Every row comes from one small tree of marks. Brackets hold a mark, then the marks that hang from it, in the order of their numbers. Every link used is in the known rows. Which tree was each row made from?
Known rows:
[J_466 [J_987 J_600 [J_862 J_147 J_284]]]: [ 28.1  -1.7 -11.0   9.4  33.2 -23.6  22.2  19.5   5.0   3.9   8.1 -11.2
 -24.7  11.7  14.3  32.4  13.8   0.0   5.1  -9.2 -33.7 -12.2 -15.5 -15.7]
[J_147 [J_466 J_987] J_600 J_862 J_938]: [  5.1 -13.2   0.1  -2.6  -0.5   2.2  -5.5 -19.1   1.8 -14.7  -0.8  25.1
  -2.7   9.0  -3.2   2.4  -7.7  19.4   4.4 -25.1  35.1  -5.0  43.4  30.8]
[J_466 [J_987 J_854 J_862]]: [ -1.7  14.9  10.1   9.1  -0.6   4.5 -23.6 -12.5  -7.8 -15.7   8.9  -7.8
  20.0  -1.7  16.1  10.8  13.2   5.3  15.9  10.2   3.6  -8.4 -11.8 -22.9]
[J_466 [J_987 [J_862 J_284] J_938]]: [  7.6  28.1  -5.7  19.5  16.3  12.5   6.3  10.7   2.8   0.9  -5.2  -7.4
 -12.5  -2.7  -5.8  20.6  27.2 -30.4  18.1  -2.1 -13.0  -8.2 -19.8 -18.6]
[J_147 J_600 J_938]: [-19.7 -21.6 -15.5 -14.1  -6.9   3.7 -17.7 -24.9   3.5  -8.6  12.1  22.1
  29.1   7.0  -4.1 -18.0  11.0  -9.5  -3.7  -3.2  22.5 -14.9  -3.8  18.8]
[J_862 [J_147 J_938] J_284]: [  0.4   3.6 -19.5 -23.2  13.9  -3.7   6.6  14.5   6.6 -21.7  -2.8  -5.0
  -0.2  -3.7  10.1  12.6  27.6   5.5 -15.0 -17.5  -1.0 -13.0 -29.3  -3.3]
[J_987 J_938]: [-18.8  10.7  -3.1   3.1 -20.2  25.9 -18.5  -4.0   0.9  -1.1  -1.9   8.9
  28.1  -9.7 -23.1 -16.8   6.8 -35.6 -13.7  17.3   6.2  10.3  -6.1 -34.4]
[J_147 [J_466 J_987]]: [  1.3   8.4  12.0 -14.2 -12.0   9.0 -23.7 -12.7 -18.8 -28.8   8.5  16.3
  -1.4  -6.2   3.3  -0.1  -1.1  18.1 -18.4   0.8  14.6   6.6  16.8 -12.7]
[J_147 J_466 J_862 J_938]: [-12.5  -0.2  15.8 -14.1 -13.5   9.9  -5.2   2.0  11.6  -2.9   2.7   9.5
   9.8 -11.0 -15.7 -14.5   0.3  24.4  -3.0 -25.6  36.2  13.4  17.1  -0.9]
[J_862 [J_147 J_600]]: [ -7.0 -18.5 -10.9 -18.7   2.3  -8.6 -10.6   3.8  15.1 -17.0   6.8  20.3
  28.2  -2.0   1.4 -16.6  -5.1  -4.0 -18.4  17.7   4.5 -14.3   1.8 -18.8]
[J_862 [J_147 [J_466 J_987] J_600] J_284]: [ 18.2   1.9 -13.4 -12.0  26.7 -13.3   8.9  12.0   0.3 -29.7  -5.5  10.0
 -31.2   1.4  28.9  14.8  -6.1  19.3  -5.6  -0.4  -5.7 -18.7   9.8   8.4]
[J_147 [J_466 J_987] J_938]: [ -0.5   5.7   2.0 -16.3 -18.9   9.4 -19.1 -21.0 -20.5 -28.1  -0.8  13.2
  -7.6  -0.5   1.5  13.1  10.7  23.1 -17.0 -16.5  21.2   4.0  17.2  20.3]
[J_862 J_284]: [-11.8   6.0  -6.2  -9.2  16.8   6.7  -7.8   1.9  -1.1 -17.2  24.1   5.0
   7.5  -3.6   7.3 -15.2  24.3  -8.0  -2.5   1.9   0.2 -10.0 -27.7 -33.0]
[J_466 [J_987 [J_600 [J_147 J_938]] J_854]]: [ 13.6 -19.1  -5.1  14.7  -8.1  -8.9 -12.7 -54.5 -54.7  -0.1  10.6 -11.2
  -0.1  36.9   7.5   2.1 -11.8 -12.4 -11.4   6.9 -24.9   2.5  17.7  46.6]
[J_466 [J_987 J_600 J_938]]: [  4.1   0.7 -11.6  23.8 -14.9  15.8 -12.9 -23.1 -19.3   8.1  -1.0  10.8
   4.2  18.8 -17.1   8.0  -3.2 -43.3 -17.6  11.7 -17.8  17.2  16.5 -15.8]
[J_600 [J_147 J_466 J_938]]: [ -5.1 -10.6  16.9 -24.4 -20.2  -3.1  -4.5 -23.3 -30.8  -1.6   9.8  -1.6
  -6.9  -4.6 -13.5 -24.3 -10.5  12.8 -17.9  -2.2   7.1   7.7  10.5  33.3]
[J_466 J_987]: [  2.0  -0.4  -1.6 -10.4  -3.6   9.4 -31.2 -23.6 -17.3 -35.3  18.9  20.9
  17.8   4.3  -1.6  -1.8  16.3  -6.7 -20.1   5.6   7.6  -4.8   8.5 -28.0]
[J_987 J_600 J_854 J_938]: [-18.8   7.1  -1.0  31.2 -22.2  20.3 -14.5  -9.3  -6.2  26.8  -9.1 -10.1
  21.5   7.9  -4.3 -10.6 -12.3 -37.7  -1.2  28.8 -15.9  24.5  -6.0 -22.8]
[J_862 [J_147 J_600 J_938] J_284]: [ -3.3 -12.7 -29.1 -16.4  23.0 -12.8  11.6   7.3  13.7 -17.1  -2.0   6.7
   0.7   6.1  15.8   4.1  18.2  -2.0  -3.8  -9.3  -0.4 -24.9 -18.7  17.1]
[J_147 J_600 J_862 J_938]: [-14.6 -25.0  -7.4  -6.2   3.3   5.1  -9.4 -15.0  17.2  -2.2  12.3  23.1
  32.7  11.7 -15.4 -21.9   4.8  -6.6   4.1 -15.4  32.0 -11.0  15.4   8.1]
[J_147 [J_466 [J_987 J_600 J_854 J_938]]]: [  1.4  18.1   4.8  36.4 -25.4  16.6 -10.3 -14.7 -23.6  14.0 -23.0  -8.9
 -11.8   7.9   7.8  11.1 -27.9 -10.3  -0.3  20.2 -13.3  29.1  22.2   1.1]
[J_466 [J_987 J_600 J_854 J_862]]: [  5.8   0.0   4.9  26.4   2.6  -4.7 -12.0 -15.0 -12.6  11.3  13.3 -12.9
   7.7  15.1  13.8  15.7   1.1  -2.3  18.5   8.9 -14.9   1.5  -6.4 -13.2]

Write each row's tree:
[ -4.4  -9.5   1.1 -20.1  -6.8  -8.7  -1.2  13.0  15.0 -10.7  -0.9  16.2
   6.7 -12.9   8.3 -14.6 -21.9  20.3 -15.4  13.3  10.3  -4.1  10.4  -5.9]	[J_862 [J_147 J_466 J_600]]
[ -8.0 -16.0 -16.0  -0.5  29.1  -0.3   9.0  -2.7  20.4  -2.7  12.9  12.4
   7.2  14.1  -1.3 -11.7  19.2  -6.6  19.3 -22.4  21.3 -21.3  -1.9  12.5]	[J_147 J_600 [J_862 J_284] J_938]
[ -2.7   0.0  -1.4 -20.9  -4.7  -9.2   1.4  17.1  22.1  -3.9  -3.6  -5.2
  20.3 -13.4  -6.2  13.0  21.6  10.7  -4.4 -13.3   8.2 -12.0 -23.4  -7.6]	[J_987 [J_862 [J_147 J_938]]]
[ -4.3   7.8   7.7   2.4  -8.6  -4.5  17.1  34.1  36.0  20.7 -29.1  -2.2
  -2.6 -24.0  -8.7   0.4 -22.4  -2.2  10.1  12.7   2.0   2.0   1.7  -3.0]	[J_987 [J_862 [J_147 J_466 J_600]] J_938]
[  0.4  -3.4  -6.4 -16.0  21.2 -13.2  16.5  26.5  17.5 -12.4  -4.5   4.0
 -18.9 -11.7  22.1  -5.7  -9.4  20.2  -1.3   4.0  -1.6 -12.5  -7.0   0.2]	[J_862 [J_147 J_466 J_600] J_284]
[  1.0  19.0   1.9  12.7  -7.9  16.3 -10.7  -1.0   0.2   0.8  -3.9   4.8
  10.3  -4.0 -18.9  13.2  16.2 -32.2   5.7   6.8  -1.1   2.4  -2.4 -23.9]	[J_466 [J_987 J_862 J_938]]
[ -3.8 -14.6  15.6   7.1 -22.2  -8.5   2.5 -29.6 -39.2  24.4   2.4 -20.3
 -11.1  13.9   6.4 -19.2 -30.1  12.8  -4.0  10.0 -15.8  20.8  11.8  49.8]	[J_987 [J_600 [J_147 J_466 J_938]] J_854]
[ 11.7   7.1  -8.0   1.8 -11.4   5.1  -3.1   6.5   3.8 -13.9 -29.1  15.9
  -6.7  -5.2  -0.3  10.7 -23.5  -7.6 -16.6  14.0  -2.0   2.4  33.3   6.1]	[J_862 [J_147 [J_466 [J_987 J_938]] J_600]]
[ -2.9  28.7   5.6  25.8 -11.6  18.7 -17.4  -5.3  -5.0  -0.8 -14.3 -13.3
  17.3  -2.6   1.8  16.3  10.7 -22.5  18.0  16.5  -2.9   0.2  -8.1 -20.7]	[J_466 [J_987 J_854 J_862 J_938]]
[ 26.9   1.7  -8.0  -1.7  19.8 -15.2  16.5  13.5 -10.2 -10.9  -1.6  -4.1
 -41.8   7.7  21.6  25.6 -10.1  19.9 -13.5  -7.0 -26.8   3.2   9.9  -4.5]	[J_862 [J_147 [J_466 [J_987 J_600]]] J_284]
[-10.5   2.3   4.2  25.4 -11.3   8.8   4.0   7.8  13.0  44.8  -1.5  -5.0
  12.8   0.1 -28.3  -5.1  -2.6 -38.1  10.5  11.9 -14.4  15.6 -16.4 -23.4]	[J_987 J_600 J_862 J_938]
[-18.7 -12.2  -0.3 -14.9 -15.4   3.6  -8.5 -16.8   2.2  -1.4  -0.2  18.7
   7.0  -4.3  -1.4 -16.8  -5.2  15.4  -0.6  -4.7  29.6  -3.7   8.8  31.1]	[J_147 J_466 J_600 J_938]
[  3.0   9.2 -11.1 -16.0  22.2 -13.0  19.2  30.5  23.2  -4.9  -1.9 -15.0
  -4.9 -10.2   8.2  23.0  35.4  10.6   8.9 -21.7  -3.5 -19.5 -42.7  -2.1]	[J_987 [J_862 [J_147 J_938] J_284]]
[  9.3  -8.3   2.7  12.5   6.0  -7.3  -6.4 -12.6  -6.9  10.2  23.4   3.0
   2.5  16.4  -8.2  12.4   7.1 -10.4   5.0   0.8 -13.3  -1.8  -1.1 -15.2]	[J_466 [J_987 J_600 J_862]]
[ -1.3  -3.9 -14.6 -20.9  13.7 -13.7  20.5  16.2  15.8 -10.1 -13.4   3.1
 -21.0  -5.0  19.9   6.6   0.4  24.9  -0.2 -12.1   8.3 -15.9 -10.3  32.4]	[J_862 [J_147 J_466 J_600 J_938] J_284]
[ -6.7 -12.6  -6.3 -23.4 -12.2  -8.5   2.2   5.3  14.0  -9.5 -13.7  12.2
   2.1  -8.5   5.9  -2.4 -12.4  25.3 -14.2  -5.0  18.6  -7.2   9.7  26.4]	[J_862 [J_147 J_466 J_600 J_938]]
[  6.4  17.6  12.3 -13.9  21.3 -13.4  24.8  49.0  25.0   0.0  -2.4 -16.6
 -23.6 -27.9  12.4  10.1   7.3  32.0  13.6  -5.2  -5.3  -4.4 -28.5 -22.1]	[J_987 [J_862 [J_147 J_466] J_284]]
[ -4.2   7.9   6.3  -8.0  11.3   5.8  13.3  13.1  13.6  -2.7   1.2  -1.1
 -16.6  -8.7  -1.8  -4.5  13.0  24.0  12.2 -32.9  25.6   3.5  -1.9   3.2]	[J_147 J_466 [J_862 J_284] J_938]
[-11.9 -16.5   4.3  -6.5  -4.4   2.7  -0.8  -4.3  16.7   1.9   1.1  19.9
  10.2  -0.6 -10.4 -20.4 -10.0  18.6   8.0 -18.6  37.9  -1.4  25.1  21.6]	[J_147 J_466 J_600 J_862 J_938]
[ -8.4  -5.6  -1.3  -2.6  21.9  -1.1  17.8   6.6  19.7   2.6   2.7   9.5
 -14.3   1.9   3.6 -11.8   0.3  17.3  23.9 -26.0  27.2  -9.1   7.3  25.6]	[J_147 J_466 J_600 [J_862 J_284] J_938]
[  8.0  -1.9  15.8  -2.7  -5.4 -19.2  17.7  31.0  21.4  27.3   1.1 -12.1
 -11.1 -15.0  -2.7   5.5 -20.4  25.2  -1.2   1.7 -12.5  14.0  -5.2 -15.7]	[J_987 J_600 [J_862 [J_147 J_466]]]
[ -4.8  30.5   8.6  18.3 -28.2  27.0 -23.0 -10.6 -21.5 -11.5 -24.9  -3.9
   0.1  -8.6  10.8   8.6 -13.3  -4.8  -1.3  20.6   4.6  22.4  17.0  -9.3]	[J_147 [J_466 [J_987 J_854 J_938]]]
[ -8.0 -19.6 -20.5 -23.7  -3.6  -7.5  -5.9  -4.5  11.6 -16.9  -3.0  16.1
  25.4   1.9   1.2  -4.7   4.9  -0.3 -18.5  -2.0  10.0 -17.2  -0.3  13.1]	[J_862 [J_147 J_600 J_938]]
[  6.1  -5.7  13.6 -10.2  14.4  -5.8  21.8  -1.1 -13.3   4.5  11.2 -10.6
 -25.8  -1.6  -9.2 -20.0  -4.7  16.7   7.0 -21.9   5.8   3.6  12.9  30.1]	[J_600 [J_147 J_466 [J_862 J_284] J_938]]
[ -0.5 -23.8   7.3 -12.5  -3.2  -0.7  -3.9 -23.9 -12.0  -1.6  22.1   4.3
  20.9   7.4 -29.7 -27.7   0.0  -9.7 -14.0 -12.7  10.8   0.9  19.9  13.0]	[J_600 [J_147 J_862 J_938]]
[-20.9  23.9  11.0  21.0 -16.9  21.5 -10.9   8.3  13.8  18.2 -12.7 -17.7
  28.3 -16.2  -5.7  -5.0   5.1 -23.1  23.0  23.8   1.9   9.5 -24.1 -29.5]	[J_987 J_854 J_862 J_938]
[ 19.1   0.2   1.4  14.8   6.2 -15.0  -2.7   3.3  -1.5   4.1  -1.2 -17.5
   4.0  10.7  19.2  27.3  -7.7   7.6   4.0  11.5 -25.0  -0.6  -4.3 -17.7]	[J_466 [J_987 J_600 J_854 [J_862 J_147]]]
[  4.2  -4.3  25.4  23.9 -16.6  -5.8  24.5   5.6 -10.1  57.9  -3.2 -17.8
 -23.0  -3.4 -30.4 -18.7 -36.6 -21.5   9.8  18.7 -27.0  25.2   8.5  17.2]	[J_987 [J_600 [J_147 J_466]] J_862 J_938]
[  3.2 -13.7  29.0 -10.7  -2.5  -2.3   1.4  -4.1 -10.5   3.5  22.1   4.6
   2.5  -9.8 -23.9 -39.4 -26.7  11.0  -9.1   4.5  10.2  12.5  30.6  -8.7]	[J_600 [J_147 J_466 J_862]]
[ -0.8 -33.3  -2.2  -4.5 -11.5 -11.0  -1.2 -38.1 -33.7  17.5  23.4   1.2
   5.8  22.9 -20.9 -22.1  -8.6 -20.7 -18.2   1.5 -18.6   7.2   5.7  31.4]	[J_987 [J_600 [J_147 J_938]]]
[ 16.4 -14.8  -4.6  20.4  -9.1   1.6  -4.4 -36.7 -44.2  15.1   5.6   1.7
  -5.3  26.6 -26.6  -6.8 -20.0 -51.0 -25.1  20.1 -36.6  15.3  29.1  11.1]	[J_466 [J_987 [J_600 J_147] J_938]]
[ 22.0  -9.8 -11.2  -1.3   3.1 -19.5   5.6  -0.5   0.3   4.5  -3.7  -4.6
  -3.2  15.7  -2.9  38.1   7.4   6.0  -5.3 -18.4 -16.6  -5.2  -0.1  14.5]	[J_466 [J_987 J_600 [J_862 [J_147 J_938]]]]
[ -8.4  19.9  -2.3  45.6   8.9   6.3  18.2  16.7   9.0  44.8  -8.3 -33.6
  -8.6   4.9   8.6   7.3   4.6 -31.0  37.9  15.7 -27.3   9.4 -35.7 -16.2]	[J_987 J_600 J_854 [J_862 J_284] J_938]
[  4.5  37.3  -4.7  31.3  14.1  15.5   1.7   6.0  -1.2   0.2 -14.6 -21.5
  -8.3  -0.8  15.7  24.4  22.6 -22.3  33.6   9.8 -12.6  -5.7 -24.7 -15.9]	[J_466 [J_987 J_854 [J_862 J_284] J_938]]
[  4.4  13.9   1.4 -21.3  11.1  -4.8  13.2  29.7  10.8 -18.2  -1.0  -5.4
 -18.8 -21.8  15.9  -0.1   3.3  25.3 -11.1  -0.2  -5.1  -0.8 -14.8 -23.5]	[J_862 [J_147 J_466] J_284]
[  2.9  27.9  13.8  -1.4  14.6  -8.8  18.8  44.2  18.9   0.6 -12.4 -33.7
 -20.2 -27.1  35.0  13.0   0.5  39.0  26.4   3.5  -6.3  -2.3 -33.9 -20.0]	[J_987 J_854 [J_862 [J_147 J_466] J_284]]
